Known rows, with every way that one mark hangs from another:
J142(J313(J872(J648)) J863): [-0.424 -4.089 -3.562 -1.358  0.080  0.000 -0.856  1.243 -1.012  0.375
  0.386  3.886 -2.239 -1.341 -4.208  2.403 -1.292  0.382  0.232  0.754
 -0.513 -3.031 -1.057 -0.040  0.285]
J320(J142(J863)): [-3.944 -3.419 -2.273 -0.227 -0.301  0.428 -3.468  1.448  1.127 -0.225
  0.309  3.739 -0.961  0.419 -4.076 -0.234 -3.298 -2.648 -0.739  1.140
  1.767 -2.190 -0.804 -1.433  1.688]
J796(J233): [-3.968 -2.685 -2.561 -0.671 -2.608  1.129 -2.514  0.919  0.388 -0.908
 -2.307  1.817 -1.425  0.759 -2.747 -0.269 -1.594 -3.674 -1.062  1.313
  1.931 -3.055 -2.750 -4.817 -0.122]
J142(J313(J872(J648(J513(J562)))) J863): [-0.302 -3.031 -3.714 -1.876  0.263 -0.550 -1.556  2.519 -1.847  0.262
  0.084  4.188 -1.833 -1.889 -3.797  2.275  0.256  1.228 -0.183  0.318
 -0.371 -2.577 -2.469  0.086  1.929]
J872(J313(J142) J648(J513)): [-1.230 -2.159 -4.083 -0.862 -1.826 -0.087 -0.072 -0.076 -3.547  1.633
 -3.251  4.448  1.187 -1.014 -5.220 -1.131 -0.093 -5.365 -0.403  1.207
  1.261 -3.917  0.208 -0.346  0.487]
J477(J142(J313(J872) J320(J697) J863) J233): [-0.120 -5.038 -2.332 -1.568 -1.579 -0.222 -2.328 -2.729  0.622 -0.027
  1.367  3.616 -1.662  2.802 -3.393  0.585 -1.384  3.374  2.572 -1.985
  0.729 -1.723 -1.357 -0.204 -3.285]
J233(J477(J142(J313(J872) J320(J697))) J863): [ 0.327 -4.220 -1.498  0.929 -2.122  0.121 -2.485 -0.247  0.854  0.018
  3.926  4.280 -2.373 -2.065 -4.478 -0.272 -0.857  2.387  1.116 -0.926
 -0.020 -1.529  4.674  2.325  0.069]
J313(J142(J320 J863) J872(J648(J513))): [-1.061 -2.303 -3.472 -1.832 -0.945  1.280  0.039 -0.664 -1.746  1.827
  1.280  3.865 -0.165 -1.140 -1.467  0.152  1.002 -2.019  0.354  0.183
  1.539 -3.155  1.002 -0.003 -1.249]
J313(J142(J320(J697) J863) J872(J648(J513))): [-0.698 -2.230 -2.445 -2.039 -1.054  2.119  0.624 -2.801 -1.752  2.819
  1.647  4.449  0.014 -1.250 -1.521 -0.318 -0.296 -0.462  1.110 -1.544
  1.176 -3.081  1.717  0.131  0.349]
J313(J142(J320(J697) J863) J872(J648(J513(J562)))): [-0.662 -2.185 -2.047 -2.723 -0.074  1.308 -0.282 -1.798 -1.498  2.067
  1.995  4.621 -0.577 -2.585 -0.715  0.278  0.292  1.270  1.060 -1.489
  1.058 -2.695 -1.379  0.158  1.463]
J513(J562 J648(J872(J313(J142(J320))))): [-0.759 -2.535 -1.319 -1.529 -0.485 -2.039 -3.380  0.724 -0.039  1.185
 -0.203  3.536 -2.146 -4.133 -4.243 -0.389 -0.487  0.689  0.418  3.331
  2.354 -3.704 -5.979 -1.796 -0.328]
J313(J142(J320) J872): [-1.986 -2.970 -3.239 -1.548 -2.756  1.267 -1.565 -0.311  1.615  0.346
  0.105  2.873 -1.163 -1.037 -0.946 -1.387  0.583 -1.062  0.737 -0.285
  1.933 -3.592  0.530 -1.151 -1.834]
J477(J142(J313(J872(J648)) J320(J697)) J233(J863)): [ 0.829 -3.657 -1.775 -0.416 -1.012 -0.540 -0.638 -2.997 -0.125  0.934
  1.851  4.255 -1.553  0.270 -2.619  0.739 -1.240  0.859  0.881 -0.851
 -0.314 -2.919 -0.126  1.329 -3.801]
J320(J142 J697): [-3.538 -2.492 -1.170 -0.129 -1.667  1.423 -2.361 -0.820  1.904  0.845
 -1.485  3.940 -0.376  0.313 -3.550 -1.742 -4.089 -2.186  0.020 -0.923
  1.299 -3.019  0.256 -1.872  3.256]
J268(J313(J142(J320))): [-1.309 -3.945 -3.514  0.263 -1.804  1.077 -1.696 -0.240  0.078 -0.059
  0.197  3.486 -1.031 -1.665 -4.705 -1.897 -0.398 -2.568  1.652  1.382
  2.182 -1.825 -1.125 -0.443 -0.084]
J233(J477(J142(J313(J872(J648)) J320(J697))) J863): [ 1.145 -3.602 -1.109  0.811 -0.583  0.005 -0.512 -0.816 -0.620  0.879
  3.654  4.659 -2.166 -3.086 -4.261  0.952 -1.061  1.254  0.867 -0.322
 -1.118 -1.979  3.796  2.604 -0.133]
J313(J142(J320(J697) J863) J872(J648)): [-0.869 -3.191 -1.977 -2.078 -0.164  1.833  0.339 -2.988 -0.690  2.150
  2.274  4.308 -1.033 -2.081 -1.059  0.297 -1.274  0.519  1.411 -1.049
  0.863 -3.056 -0.026  0.084 -0.161]
J562(J513): [-4.469 -2.846 -3.928  0.164 -2.832  0.459 -0.723  0.907 -0.111 -0.606
 -3.142  3.221 -0.614  0.088 -2.992 -1.914 -1.786 -3.901 -0.390  1.280
  2.384 -3.069  2.266 -1.300  0.460]
J268(J313(J142(J863) J872(J648(J513(J562))))): [ 0.512 -2.874 -4.568 -1.916  1.450  1.427 -0.166  0.913 -0.094  0.336
  0.583  4.699 -0.581 -3.006 -2.115 -0.226  0.059 -1.922  0.727  1.732
  1.784 -1.216 -2.480 -0.135  2.604]
J477(J142(J313(J872) J320(J697)) J233(J863)): [ 0.122 -4.276 -2.110 -0.417 -2.562 -0.454 -2.634 -2.302  1.362 -0.025
  2.046  3.895 -1.782  1.319 -2.884 -0.439 -1.073  1.988  1.089 -1.368
  0.628 -2.366  0.779  1.031 -3.608]
J477(J142(J313) J233(J863)): [-2.152 -4.300 -3.686  1.158 -1.773 -1.690 -3.422  0.358  1.010 -1.185
 -0.186  3.778 -1.225  1.712 -4.995 -0.423 -1.793 -1.723 -0.890  1.389
  0.904 -2.663 -0.918  0.691 -3.359]
J796(J233(J477)): [-3.790 -2.343 -1.600  0.095 -2.032  1.061 -1.868  3.140  0.271 -1.122
 -1.041  2.056 -1.326 -0.615 -2.985  0.194 -1.286 -3.425 -1.130  1.540
  2.055 -1.680 -0.747 -4.118  1.561]
J320(J142(J313(J872(J648(J513(J562)))) J863) J697): [ 0.923 -2.928 -1.746 -2.616  0.616  0.357 -1.687  0.516 -0.402  1.420
  0.296  4.834 -1.098 -1.035 -3.230  1.499 -2.142  1.545  0.223 -1.702
 -0.500 -2.295 -1.420 -0.565  4.591]
J648(J513 J872(J313)): [-2.193 -1.950 -3.517  1.056 -3.708 -0.298 -2.623  1.358 -1.063  1.292
 -3.417  4.385  0.045  0.021 -6.778 -2.738 -0.448 -3.095  0.022  2.745
  2.636 -3.661  0.534 -1.552  1.028]
J562(J513(J648(J872))): [-3.673 -1.547 -2.633  0.279 -1.370 -0.186 -0.846  0.812  1.870  1.131
 -2.894  2.866 -1.397 -1.736 -2.746 -1.640 -3.075 -2.785 -0.858  3.757
  3.074 -3.972  0.025 -2.847  0.521]

Rows:
[-0.443 -3.346 -0.452 -1.990  0.488 -1.367 -3.480 -1.419 -0.741  2.046
  2.133  4.593 -2.255 -4.117 -4.668  0.163 -2.191  3.341  1.197  1.908
  2.353 -2.739 -5.732 -0.915  1.442] => J513(J562 J648(J872(J313(J142(J320(J697) J863)))))
[-2.543 -0.996 -3.077 -1.370 -0.470  0.651 -0.321  1.785 -0.181  0.463
 -1.627  3.771 -0.689 -2.193 -1.082  0.119  0.426 -1.759 -0.480  0.721
  0.696 -3.441 -1.996 -1.228  1.506] => J313(J872(J648(J513(J562))))
[-2.239 -2.113 -1.471 -0.650  0.195 -1.938 -3.582  2.170  0.508  0.517
 -1.561  3.726 -2.374 -3.810 -5.137  0.073 -2.014  0.278 -0.307  3.986
  2.014 -3.438 -6.190 -2.275  1.602] => J513(J562 J648(J872(J313)))
[-3.829 -1.055 -2.754 -0.044 -0.388 -0.233 -0.699  1.829 -1.858  0.489
 -2.060  4.083 -0.410 -2.167 -3.383  0.195 -0.332 -2.831 -0.967  1.240
  0.609 -3.397 -2.928 -0.938  1.903] => J872(J648(J513(J562)))
[-2.995 -4.018 -2.037 -0.703 -1.661  1.121 -2.106 -2.289 -0.853  1.285
  2.096  4.113 -0.971 -0.931 -3.695 -0.872 -1.871  0.557  1.204 -1.063
  1.799 -2.599 -0.245  0.086  0.445] => J313(J142(J320(J697) J863))
[ 0.254 -4.424 -3.022 -1.599  0.025 -1.261 -0.946 -1.278 -0.869 -0.138
  0.793  3.342 -1.698  1.905 -3.225  2.212 -0.283  0.767  1.609  0.368
  0.049 -2.329 -2.866 -0.045 -5.225] => J477(J142(J313(J872(J648)) J320 J863) J233)
[-1.254 -2.175 -3.738 -0.507 -3.034 -0.841 -3.090  1.519 -0.092  0.977
 -3.163  4.491  0.054 -1.373 -4.957 -3.098  0.502 -2.042 -0.071  2.374
  2.864 -3.729 -2.087 -1.563  1.644] => J648(J513(J562) J872(J313(J142)))
[ 0.009 -4.537 -2.036 -1.909 -1.036  1.071 -3.112 -0.002  1.919  0.620
  0.762  4.107 -1.752  0.488 -3.956  0.337 -3.492  1.824  0.721 -1.847
  0.350 -2.143  0.800 -0.870  3.183] => J320(J142(J313(J872) J863) J697)
[ 0.701 -4.267 -2.049 -0.232 -2.381 -0.085 -3.422  1.594  0.837 -1.609
  2.833  2.153 -2.916 -0.545 -3.344  0.769  0.447 -0.414 -0.370  0.952
  0.654 -1.219  2.005 -1.530 -2.258] => J796(J233(J477(J142(J313(J872) J320)) J863))
[-2.169 -1.968 -3.017  0.322 -2.830 -1.191 -3.433  2.446 -0.867  0.483
 -2.915  4.530 -0.634 -1.204 -5.950 -2.194  0.132 -1.373 -0.078  2.722
  2.395 -3.284 -2.396 -1.524  2.040] => J648(J513(J562) J872(J313))
[-2.205 -2.161 -1.896  0.028 -0.709 -1.053 -2.668  1.145  0.296  1.267
 -1.981  3.546 -1.702 -2.496 -5.811 -0.492 -2.617 -1.493 -0.331  4.001
  2.116 -3.873 -3.213 -2.107  0.484] => J513(J648(J872(J313)))
[-3.705 -3.901 -1.959  1.329 -0.553 -0.376 -2.659  0.892 -0.657 -0.942
  2.760  3.563 -1.359 -0.560 -5.257  0.173 -0.942 -0.692  1.006  1.548
  1.530 -0.712  1.020  0.558 -1.142] => J233(J477(J142(J320 J863)))
[-3.909 -1.167 -2.933  0.949 -2.461 -0.122 -2.978  2.367  1.357  0.600
 -2.388  3.994 -0.833 -1.145 -3.960 -2.335 -0.289 -1.274 -0.590  2.412
  2.393 -3.552 -2.260 -2.196  1.991] => J648(J513(J562) J872)
[-0.197 -4.363 -0.698  0.915 -2.613 -0.076 -3.229 -0.495 -0.784 -0.540
  2.820  2.877 -2.438 -0.628 -5.581  0.364 -1.509  0.121 -0.027 -0.241
  0.322 -1.223  1.615 -0.923 -0.202] => J796(J233(J477(J142(J313 J320(J697))) J863))
[-2.337 -5.054 -3.904 -0.120 -0.985 -1.619 -3.190 -0.036  0.277 -1.267
 -0.865  3.497 -1.143  3.195 -5.607  0.587 -2.076 -0.333  0.603  0.780
  1.048 -2.022 -2.942 -0.465 -3.079] => J477(J142(J313 J863) J233)
[-3.644 -2.564 -1.610  1.082 -1.713  0.725 -2.598  3.630  0.221 -1.129
  1.723  2.874 -1.809 -1.982 -3.010  0.180 -1.478 -3.804 -2.572  2.348
  2.264 -1.413  0.885 -2.276  1.430] => J796(J233(J477 J863))
[-0.600 -4.411 -1.716  1.079 -2.424 -1.019 -3.869  1.604 -0.824 -1.570
  2.488  2.405 -2.603 -0.483 -5.551  0.761 -0.223 -1.453 -0.733  1.442
  0.547 -1.217  0.976 -1.139 -1.867] => J796(J233(J477(J142(J313 J320)) J863))
[-1.315 -4.756 -2.140 -1.356 -1.927  0.093 -2.551 -2.188 -3.026  1.150
  1.529  4.677 -0.761 -0.939 -5.651 -0.737 -1.446  0.450  1.748 -0.774
  1.767 -2.214 -0.422  0.607  0.476] => J872(J313(J142(J320(J697) J863)))
[ 0.783 -4.977 -1.167 -1.606 -1.699  0.836 -2.550 -0.849  0.100 -0.628
  2.405  2.472 -2.604  0.824 -3.815  1.348 -1.078  2.567  1.863 -1.427
  0.506 -0.505  0.591 -2.464 -0.317] => J796(J233(J477(J142(J313(J872) J320(J697) J863))))
[-0.407 -3.436 -0.909 -1.243 -0.532 -0.554 -2.621 -2.458 -0.989  2.930
  1.672  4.484 -1.547 -2.827 -5.426 -0.455 -2.751  1.550  1.269  1.785
  2.544 -3.091 -2.706 -0.841  0.554] => J513(J648(J872(J313(J142(J320(J697) J863)))))
[ 0.229 -3.293 -3.113 -1.269 -1.207 -0.039 -0.904  0.845 -3.305  1.299
  1.296  3.787 -1.605 -0.620 -4.668  2.226  0.850  0.583  0.748 -0.087
 -0.234 -2.827  0.390  0.634 -0.671] => J142(J313(J872(J648(J513))) J320 J863)
[-3.485 -3.725 -2.317  0.135 -0.594  0.564 -2.757  1.148  0.592 -1.831
  0.400  2.292 -1.288  0.949 -3.763  0.248 -2.024 -3.010 -0.477  1.988
  2.079 -0.653 -0.739 -3.433 -0.260] => J796(J233(J477(J142(J863))))
[-1.524 -1.230 -4.211 -1.457 -1.570  1.883  0.830 -0.129  0.306  1.605
 -2.333  3.674  0.704 -1.113 -0.821 -1.277  0.247 -4.206 -0.447  0.313
  1.330 -4.260  1.488 -1.111  0.076] => J313(J142 J872(J648(J513)))
[ 1.261 -4.337 -1.812 -1.591 -0.045 -0.116 -1.118  0.558 -1.409 -0.773
  1.866  2.243 -2.570 -0.080 -3.659  2.998  0.043 -0.073  1.029  0.962
 -0.255 -1.082 -0.852 -2.340 -2.191] => J796(J233(J477(J142(J313(J872(J648)) J320 J863))))
[ 0.105 -3.233 -2.773 -1.998 -0.224 -0.901 -1.726  1.842 -3.128  0.546
  1.684  3.937 -2.263 -2.089 -3.918  2.734  1.468  2.442  0.636 -0.055
 -0.383 -2.432 -2.560  0.437  0.374] => J142(J313(J872(J648(J513(J562)))) J320 J863)
[ 0.961 -1.974 -1.668 -2.374 -0.475  0.536 -1.040  0.474  0.364  1.606
 -1.718  4.332 -0.809 -1.158 -2.760  0.435 -1.674  0.477  0.160 -2.048
 -0.737 -3.225 -1.115 -1.251  4.425] => J320(J142(J313(J872(J648(J513(J562))))) J697)
[-0.714 -3.270 -3.065 -0.880 -2.211 -1.463 -3.906  0.977 -2.194  1.071
  0.409  4.797 -0.683 -1.455 -5.743 -1.714  1.280  0.086  0.730  2.286
  2.976 -2.549 -2.500 -0.465  0.196] => J648(J513(J562) J872(J313(J142(J320 J863))))
[ 0.257 -4.077 -2.921 -0.158 -2.138  0.232 -3.124  2.195  2.107 -1.872
  1.255  2.354 -2.436 -0.410 -3.158  0.323 -0.741 -1.478 -1.210  1.458
  0.779 -1.478  2.142 -1.850 -0.721] => J796(J233(J477(J142(J313(J872))) J863))
[-0.510 -2.769 -2.591 -1.230 -2.238 -1.253 -1.149 -0.726 -0.903  1.755
 -2.240  3.298 -0.871 -2.127 -3.832 -2.010 -1.135 -2.492  0.569  3.390
  3.458 -3.891  0.167 -1.900 -1.437] => J562(J513(J648(J872(J313(J142(J320))))))
[-0.355 -2.173 -3.565 -1.591 -0.894 -0.329 -0.953  2.434 -1.074  0.406
 -1.939  3.696 -1.501 -1.960 -3.283  1.244  0.689  0.155 -0.161  0.031
 -0.520 -3.576 -2.146 -0.637  1.738] => J142(J313(J872(J648(J513(J562)))))
[-1.102 -4.165 -2.698  1.159 -2.029 -0.557 -3.597  2.142  0.484 -1.790
  0.902  2.568 -2.194 -0.329 -5.416  0.366 -1.450 -2.554 -1.622  1.901
  0.648 -1.422  1.079 -1.624 -0.297] => J796(J233(J477(J142(J313)) J863))
[-0.280 -3.144 -2.291 -1.298 -1.313  0.159 -0.331 -2.677 -5.562  2.776
  0.766  5.256  0.606 -1.311 -5.747 -0.179 -0.580 -1.670  1.157 -0.691
  1.164 -2.701  0.353  1.036  0.819] => J872(J313(J142(J320(J697) J863)) J648(J513))
[-0.771 -3.165 -2.805 -1.894 -0.173 -1.510 -1.722  0.370 -5.377  1.003
  0.773  4.818 -0.350 -2.411 -5.128  0.853  1.253 -1.404  0.459  1.106
  1.180 -2.439 -3.292  0.762  0.134] => J872(J313(J142(J320 J863)) J648(J513(J562)))
